Known rows, with every step that occurs
zinib/pono/niras/menoz/nabad/sinas: |  37.4 | -18.5 |  -6.7 |  12.4 |   1.4 | -23.4 |   9.0 | -22.7 |   9.9 |  -1.8 |   6.4 | -16.0 |  17.4 |  -7.3 |   3.8 |  30.3 | -36.4 |  -1.6 | -20.3 |   7.7 |   9.7 |  -9.8 |   8.7 |
nabad/pono/menoz: |   3.8 |  45.3 |   2.0 |   8.0 |  -9.4 | -12.6 |  -5.6 | -25.8 |  -7.5 | -32.7 |  -3.5 |   5.2 |  21.2 |  -4.3 | -14.8 |  18.6 | -22.6 |  10.4 |  -5.0 |   6.6 |   7.3 | -33.5 |  15.0 |
niras/nabad: |  -6.0 | -22.9 |   7.2 |   3.5 | -17.7 |  11.1 |   2.8 |  -2.9 |   0.8 |  -8.2 |  -2.8 |  -8.0 |  14.3 |  14.9 |   4.4 |  -5.5 |  -1.8 |  -4.6 |  -5.7 |   0.0 |  -6.8 |   7.4 |  -2.2 |
menoz/nabad/pono/niras: |  37.2 |  19.1 |  -2.7 |  16.0 |   3.9 | -15.5 |  14.5 | -19.9 |   3.0 |  -1.6 |  14.7 |   3.0 |  22.2 |  -1.9 |   0.0 |  -4.1 | -36.2 |   2.2 | -14.9 |   9.2 |  -8.9 | -11.7 |   6.3 |
pono/zinib/niras/menoz: |   2.5 |  27.6 |  -4.7 |   1.2 |  15.2 | -13.5 |  -4.0 | -12.3 |  11.6 |  -5.2 |  -0.8 | -20.9 |  19.3 | -21.1 | -30.3 |  13.7 |  -3.6 |  -5.5 | -12.9 |   8.9 |  17.8 | -73.7 |   8.9 |
zinib/niras/menoz: |   5.5 | -15.5 |  10.4 |  -1.7 |  -7.8 | -34.4 |   2.7 |  -4.4 |   7.8 | -15.5 |  -7.8 | -16.2 |  -0.4 | -21.0 | -21.4 |   8.6 | -18.4 |  -3.4 |  -9.3 |  10.8 |   9.3 | -40.6 |  15.2 |
niras/nabad/zinib/pono: |  -7.7 |  11.5 |  12.6 |  19.8 | -25.6 | -29.6 |  -4.4 |   4.5 |  -8.6 | -14.7 |  -7.4 | -16.9 |   0.0 |  24.2 |   1.5 |  29.5 | -35.5 |  -7.0 | -10.9 |   3.5 |  11.1 |   7.4 |   2.3 |
pono/nabad/menoz: | -11.0 |   0.1 |   6.6 |   4.5 |   2.3 |  -6.5 |  -2.5 |  -5.2 |  -3.9 |   0.4 |   1.2 |   7.4 |  28.2 |   3.3 |  14.1 |  12.0 |  -7.8 |  -1.6 |  -7.8 |   2.5 |   0.3 | -31.7 | -13.8 |
zinib/niras/menoz/nabad/pono: |  39.1 | -28.5 |   1.1 |  14.7 | -27.9 | -48.3 |   8.3 | -15.3 |   5.2 | -18.2 |  -2.2 |  -8.6 |  22.4 |  -6.6 | -24.9 |   9.3 | -36.4 |  -2.5 | -15.6 |  23.5 | -12.9 | -29.7 |  23.5 |
niras/menoz/nabad/zinib/pono: |  23.3 | -26.5 |  -1.2 |  23.4 | -16.5 | -26.5 |  -6.8 |  -2.8 |   5.6 |   4.8 |  -6.7 | -23.2 |   7.3 |   8.1 |  -2.7 |  35.9 | -51.6 |  -8.7 | -15.6 |  16.1 |  10.0 |   3.5 |   9.2 |
nabad/zinib/niras: |  -4.8 |  26.7 |  10.2 |  10.0 |   0.0 | -46.9 |   1.9 |  -8.0 | -11.7 |   6.6 |  -0.4 |  -2.2 | -11.8 |  -9.6 | -22.5 |  23.5 | -34.1 |  -9.4 |  -7.9 |  -0.7 |  15.6 | -41.8 |  -0.2 |
menoz/niras/nabad/pono: |  32.0 |  20.7 |   8.9 |  14.7 | -13.5 |  -9.8 |  16.2 | -13.5 |  -2.5 | -29.5 |   5.5 |  -1.2 |  13.4 |   9.3 | -13.1 |   0.9 | -24.5 |  -5.8 | -13.1 |   8.7 | -16.7 |  14.3 |  13.0 |
zinib/pono/niras/nabad: |   7.4 |  31.3 |   7.2 |  12.8 |  -2.1 | -28.0 |  10.9 |  -4.4 |  10.5 | -26.0 |  -0.2 | -16.8 |   0.8 |   6.0 |   9.4 |  -3.7 | -27.9 |  -1.2 | -17.6 |   4.9 |   1.7 | -13.5 |   0.3 |
pono/niras/menoz/nabad/zinib: |  17.7 |  -9.6 |   4.9 |  15.5 |  12.7 |   9.8 |  -2.2 | -22.2 |   9.6 |  31.3 |  12.1 | -24.7 |  16.0 | -14.7 |  -4.7 |  23.9 | -49.7 |  -6.6 | -22.4 |   6.4 |  26.2 | -24.7 |   0.9 |
niras/nabad/zinib: | -16.7 |  -5.6 |  14.4 |  12.9 | -16.0 |   8.5 |  -4.7 |  -5.9 | -10.4 |   6.4 |   1.0 | -14.2 |  11.5 |  17.1 |  -4.3 |  24.0 | -21.4 |  -8.0 |  -7.5 |  -1.7 |  10.7 |   2.3 |  -8.6 |
nabad/pono/zinib: |   4.1 |  66.7 |  -7.6 |   8.1 |   9.7 |   1.8 |  -4.6 |  -9.3 |  -5.9 | -13.1 |   8.2 |   1.6 |  30.0 |  11.5 | -21.0 |  15.4 |   5.4 |   3.3 |  -4.4 |   5.8 |  -0.9 | -26.4 |   4.6 |
nabad/pono/niras/menoz: |  15.1 |  32.3 |   6.8 |   5.1 |   1.6 |  -7.2 |  -1.4 | -13.0 |   3.1 | -28.8 |   6.6 | -20.7 |  16.7 | -14.0 | -18.7 |  20.3 | -30.7 |   8.0 | -15.8 |  13.9 |  11.5 | -22.4 |  17.0 |
menoz/nabad: |  24.1 | -35.4 |  -8.3 |   8.2 |  -5.2 |   3.6 |   6.6 |  -6.4 |   7.3 |  18.9 |   4.3 |   3.6 |  14.9 |   3.0 |  10.3 | -12.0 | -12.4 |  -5.7 |  -4.5 |   3.5 | -10.8 |   7.1 |  -0.2 |
pono/nabad: | -11.0 |  21.1 |   2.8 |   4.7 |  15.7 |  -0.2 |   4.9 |  -6.8 |   1.5 |   2.3 |   4.7 |  -1.8 |  26.2 |   7.5 |  11.2 |  -8.6 |  -8.0 |  -7.2 |  -1.0 |  -0.9 |  -9.7 | -30.7 | -25.7 |
zinib/niras/menoz/nabad: |  29.3 | -53.5 |   1.8 |   6.3 | -11.6 | -30.4 |   8.5 | -13.2 |  15.2 |   5.7 |  -3.0 | -11.8 |  11.5 | -17.3 | -11.1 |  -3.9 | -28.3 |  -9.4 | -14.9 |  16.3 |  -2.8 | -36.3 |  15.1 |

Rows
|  29.7 | -29.4 |  -5.0 |   7.7 |   9.4 |   9.9 |   4.7 | -18.0 |  21.7 |  12.7 |   9.9 | -21.0 |  19.1 | -18.9 |   2.7 |  -5.9 | -32.1 |  -2.7 | -19.6 |  10.1 |   8.9 | -25.5 |   3.3 | | pono/niras/menoz/nabad
|   2.7 |  -1.4 |  10.3 |   8.9 | -32.0 |  -5.7 |   3.3 |  -3.6 |  -8.7 | -32.8 |  -1.0 |  -4.9 |  25.8 |  23.3 |  -5.1 |   9.8 | -12.0 |   1.0 |  -5.5 |   8.4 | -15.7 |  11.7 |   6.6 | | niras/nabad/pono
|  17.8 |  28.6 |   5.4 |   6.4 |   8.5 | -28.3 |   1.7 |  -1.3 |  16.2 | -23.6 |  -4.0 | -29.3 |  -6.0 | -17.0 |  -2.5 |  13.4 | -32.1 |   3.6 | -17.6 |  12.7 |  19.4 | -25.5 |  14.6 | | zinib/pono/niras/menoz
|  23.5 |  -5.6 |  -4.2 |  25.5 |  -8.2 | -36.4 |   2.1 |  -1.8 |  -2.1 |  10.9 |  -1.7 |  -3.5 |  -1.6 |  14.4 |   3.5 |  24.4 | -50.8 |  -8.6 | -11.5 |   6.3 |   2.1 |   6.2 |   2.8 | | menoz/nabad/zinib/pono
|  -3.5 |  -8.3 |  13.8 |   3.5 | -18.8 | -32.3 |  13.4 |  -7.6 |   1.4 | -17.7 |  -4.1 |  -5.0 |   4.3 |  -0.1 |  -7.5 |  -7.6 | -16.3 | -10.0 |  -9.4 |   4.2 |  -5.5 | -33.2 |   1.6 | | zinib/niras/nabad
|  -4.5 |  11.4 |   4.0 |   8.0 | -14.9 | -17.5 |   1.4 | -17.6 |  -0.9 |  -5.4 |  -0.6 |   0.1 |  27.5 |  -3.3 | -13.8 |  16.4 |  -1.4 |  -5.1 | -18.4 |   3.7 |  11.3 | -64.9 |   9.3 | | pono/zinib/niras/nabad/menoz
|  -1.3 |  33.8 |   2.0 |  13.2 |  10.9 | -39.0 |   5.8 |   3.7 |   4.6 | -17.7 |  -5.1 |  -5.8 |  13.8 |  14.8 |  15.5 |  -1.1 | -23.5 |  -5.3 |  -4.1 |   5.0 | -11.5 | -27.2 | -15.3 | | zinib/pono/nabad
|  12.8 | -42.5 |   1.5 |  14.6 | -10.6 |   7.6 |  -8.1 |  -9.5 |   4.3 |  28.4 |   3.5 | -17.8 |  16.7 |   1.1 |  -6.8 |  27.4 | -40.4 |  -9.0 | -13.3 |   8.6 |  11.5 |  -1.5 |   1.0 | | niras/menoz/nabad/zinib
|  21.6 |   2.2 |   4.3 |   9.2 |   1.8 |   8.8 |  14.6 |  -9.4 |   7.1 |  -7.8 |   5.1 |  -4.8 |   3.2 |   0.6 |  -2.4 | -10.6 | -15.3 |  -9.8 | -10.9 |   1.4 |  -5.2 |   6.5 |   1.6 | | menoz/niras/nabad
|  15.7 | -10.4 |   2.7 |  18.0 |  -6.0 | -46.5 |   9.8 | -15.2 |  -4.3 |  23.2 |   1.9 |   1.5 |   0.1 |  -5.8 | -11.3 |  13.3 | -48.7 | -14.4 | -11.9 |   3.5 |   3.0 | -33.1 |  -2.4 | | menoz/nabad/zinib/niras
|  24.0 |  46.5 |  -4.6 |   8.1 |  25.8 |   3.5 |   5.5 | -32.3 |   8.1 |  -8.6 |   5.5 |   2.5 |  -3.0 | -25.4 | -11.8 |  -1.7 | -27.7 |  -1.6 | -11.9 |  -1.8 |  17.8 | -39.1 |   7.1 | | pono/menoz/niras
|  17.2 | -19.5 |  -8.0 |  11.3 |   1.5 |   9.9 |   0.1 | -28.9 |  10.4 |  10.7 |   1.0 |   5.5 |  24.7 |  -9.6 |   6.5 |  -6.0 | -25.9 |   0.7 |  -8.7 |   2.2 |   5.9 | -35.3 |   2.4 | | pono/menoz/nabad
|  21.8 | -42.8 |  -9.8 |   4.3 |  -5.9 |   3.2 |   8.7 | -20.7 |  -5.8 |  18.9 |  11.1 |  12.2 |  24.5 |  11.1 |   5.2 |  17.7 |   3.2 |  -5.4 |  -2.8 |  -5.2 |  -7.2 |  12.7 |  -5.6 | | menoz/nabad/sinas
|   0.0 |  -3.8 |  14.0 |   5.3 | -12.9 |   3.6 |   3.4 | -14.5 |   1.2 |  -2.1 |   6.9 |  -4.6 |  14.6 |  -7.5 |  11.1 |   7.5 | -14.6 |   3.6 | -19.9 |   2.7 |  16.8 | -17.6 |   4.3 | | pono/niras/nabad/menoz
|   6.9 |   0.7 |  -1.4 |  18.8 |   1.7 |   3.6 |  -6.9 | -33.5 |  -1.3 |  23.0 |   4.1 |   0.7 |  19.0 |  -5.2 |  -2.6 |  20.6 | -44.6 |  -3.7 | -12.2 |  -1.9 |  22.6 | -38.7 |  -4.1 | | pono/menoz/nabad/zinib
|   8.8 |  74.2 |  -4.2 |   9.6 |   7.5 | -40.8 |   4.6 | -15.4 |  -6.2 | -20.1 |   3.3 |   3.6 |  19.2 |  -3.2 | -35.8 |  11.4 |  -8.7 |  -1.3 |  -8.4 |   8.7 |  -3.6 | -61.7 |   9.5 | | nabad/pono/zinib/niras
|  -6.9 |  29.7 |   2.5 |   6.7 |   0.3 | -10.6 |   7.4 | -15.5 |   5.3 |  -5.1 |   3.3 |  -9.5 |  25.2 |   1.7 | -17.9 |  -7.8 |  -0.8 |  -8.9 | -12.7 |   0.8 |  -1.0 | -62.1 |  -2.1 | | pono/zinib/niras/nabad
|  -8.0 | -30.4 |   5.2 |   0.3 | -21.7 |  12.5 |   5.1 | -15.7 | -13.1 |  -9.7 |   5.3 |  -0.2 |  27.1 |  17.3 |   2.3 |  22.6 |  12.7 |  -4.0 |  -2.9 |  -7.0 |  -3.5 |  13.5 |  -5.1 | | niras/nabad/sinas
|  31.9 |  41.7 |   5.1 |  20.8 |  15.1 | -50.4 |  12.5 |  -7.3 |   4.5 | -15.4 |  -0.6 |   6.8 |   4.2 |  -3.5 |  10.0 |  10.7 | -37.2 |  -7.5 | -16.8 |   7.1 |  -2.6 | -21.0 |  -0.5 | | zinib/pono/nabad/menoz/niras
|  10.4 |  10.7 |  12.6 |  11.7 | -19.7 | -34.4 |   7.1 |  -5.6 |   4.4 | -22.2 |  -4.3 |  -7.1 |   2.6 |  -0.4 |  13.8 |  15.5 | -34.3 |   2.7 | -23.6 |   8.1 |  13.8 | -11.4 |  14.2 | | zinib/pono/niras/nabad/menoz
|  24.3 | -20.1 | -12.2 |   6.1 |   8.9 |  -7.8 |   5.8 | -34.3 |   4.2 |  12.3 |  10.8 |  -7.1 |  45.6 | -12.3 | -24.0 |  27.7 |  -3.7 |  -9.2 | -16.3 |   3.9 |   7.8 | -63.2 |   5.0 | | pono/zinib/niras/menoz/nabad/sinas
|  -4.7 | -20.5 |  11.7 |   0.8 | -24.8 | -30.7 |  15.0 | -21.4 | -12.5 | -17.1 |   1.6 |   1.8 |  17.9 |   4.1 | -13.1 |  22.6 |  -5.0 |  -8.5 |  -7.8 |  -4.9 |  -3.3 | -25.0 |  -0.5 | | zinib/niras/nabad/sinas
|  14.3 |  52.1 |  -0.1 |   9.4 |  14.5 | -40.4 |   9.4 |  -3.4 |   8.0 | -20.3 |   0.1 |  -7.2 | -15.2 |  -8.3 |   4.6 |   2.1 | -26.9 |   3.2 | -12.4 |   4.3 |  11.9 | -19.0 |   5.5 | | zinib/pono/niras
|  34.5 |  62.4 |  -2.6 |  13.3 |  10.4 | -17.3 |   6.1 | -34.2 |  -1.8 | -33.7 |   4.3 |   6.7 |   9.6 | -18.8 | -21.9 |  10.6 | -34.2 |   4.8 | -12.2 |   5.7 |   5.2 | -34.1 |  18.2 | | nabad/pono/menoz/niras
|   6.6 |  13.7 |   6.4 |  -2.0 |  16.4 |   9.2 |  -1.4 |  -9.4 |  13.6 |  -1.2 |   5.2 | -24.8 |   3.6 | -24.3 |  -7.5 |   4.5 | -17.8 |   2.7 | -14.0 |   5.5 |  21.3 | -30.4 |   5.3 | | pono/niras/menoz
|   3.0 |  71.8 |   5.3 |  18.4 |  13.9 | -43.6 |   2.2 |  -6.7 |  -2.9 |  -3.5 |   1.3 | -12.8 | -20.3 |  -4.5 |  -4.0 |  28.5 | -51.5 |  -2.6 | -14.4 |   1.5 |  26.3 | -19.2 |  -1.6 | | nabad/zinib/pono/niras
|  35.4 | -41.5 |  -2.5 |  11.3 | -24.9 |  -4.0 |   0.7 |  -8.5 |   4.4 | -11.9 |  -0.6 | -10.8 |  30.6 |   3.7 | -11.2 |  15.8 | -27.1 |   1.3 | -10.5 |  20.4 | -14.0 |   6.2 |  17.6 | | niras/menoz/nabad/pono
|   5.8 |  46.1 |  11.2 |  16.3 |   9.6 | -30.8 |  -7.3 |  -4.5 |   3.5 |  -8.8 |   0.3 | -32.4 |  -8.7 | -11.8 | -11.7 |  41.0 | -53.5 |  -0.7 | -20.2 |   9.1 |  37.0 | -27.6 |   7.6 | | nabad/zinib/pono/niras/menoz
| -14.4 |  24.3 |  17.2 |  12.0 |   9.9 | -38.9 |  -1.0 | -12.0 |  -2.4 |  -2.2 |   0.4 | -22.5 |  19.8 |  -8.1 | -19.1 |  27.5 | -45.5 | -15.1 | -14.9 |   7.1 |  12.8 | -76.1 | -16.5 | | pono/nabad/zinib/niras/menoz
|  -6.4 | -43.8 |  15.1 |   3.1 | -33.0 |   5.7 |  -1.6 |  -3.2 |  -4.5 |  -6.8 |  -4.1 |  -0.6 |  18.0 |   7.7 |   9.2 |  14.8 |  -5.9 |   0.6 | -11.2 |   4.4 |   4.9 |   6.6 |   7.6 | | niras/nabad/menoz
|  30.6 | -16.6 |  -5.9 |  15.3 | -18.5 | -15.0 |   8.1 |  -8.8 |  -2.4 |  -1.8 |   2.3 |   7.6 |  22.0 |  14.1 |  -3.2 |   2.0 | -19.8 |  -0.5 |  -4.9 |  12.3 | -22.1 |  14.7 |   9.9 | | menoz/nabad/pono
|  28.8 |   2.6 | -11.1 |  13.9 |  -0.7 |  15.5 |  -5.8 | -19.1 |   9.2 |   1.8 |   7.7 | -14.8 |  51.0 |   6.3 | -18.0 |  14.1 | -12.5 |  -0.2 | -14.0 |  17.8 |  -6.5 | -25.8 |  11.6 | | niras/menoz/nabad/pono/zinib
|  39.3 | -10.7 |  -4.1 |  15.8 |   4.5 | -26.4 |   7.1 | -10.7 |  23.2 |  -4.7 |   1.0 | -24.9 |   6.9 | -12.2 |   6.0 |   1.2 | -46.2 |  -2.2 | -22.0 |  15.4 |   5.3 | -19.3 |  11.9 | | zinib/pono/niras/menoz/nabad
|  17.9 |  18.9 |   7.2 |  10.7 |   5.2 |  13.9 |   8.3 | -35.8 |  10.2 | -15.5 |   2.9 |  -6.9 |  16.1 | -11.7 |  -6.3 |  -5.8 | -26.6 |  -4.5 | -15.6 |  -1.0 |   9.0 | -34.9 |   3.4 | | pono/menoz/niras/nabad
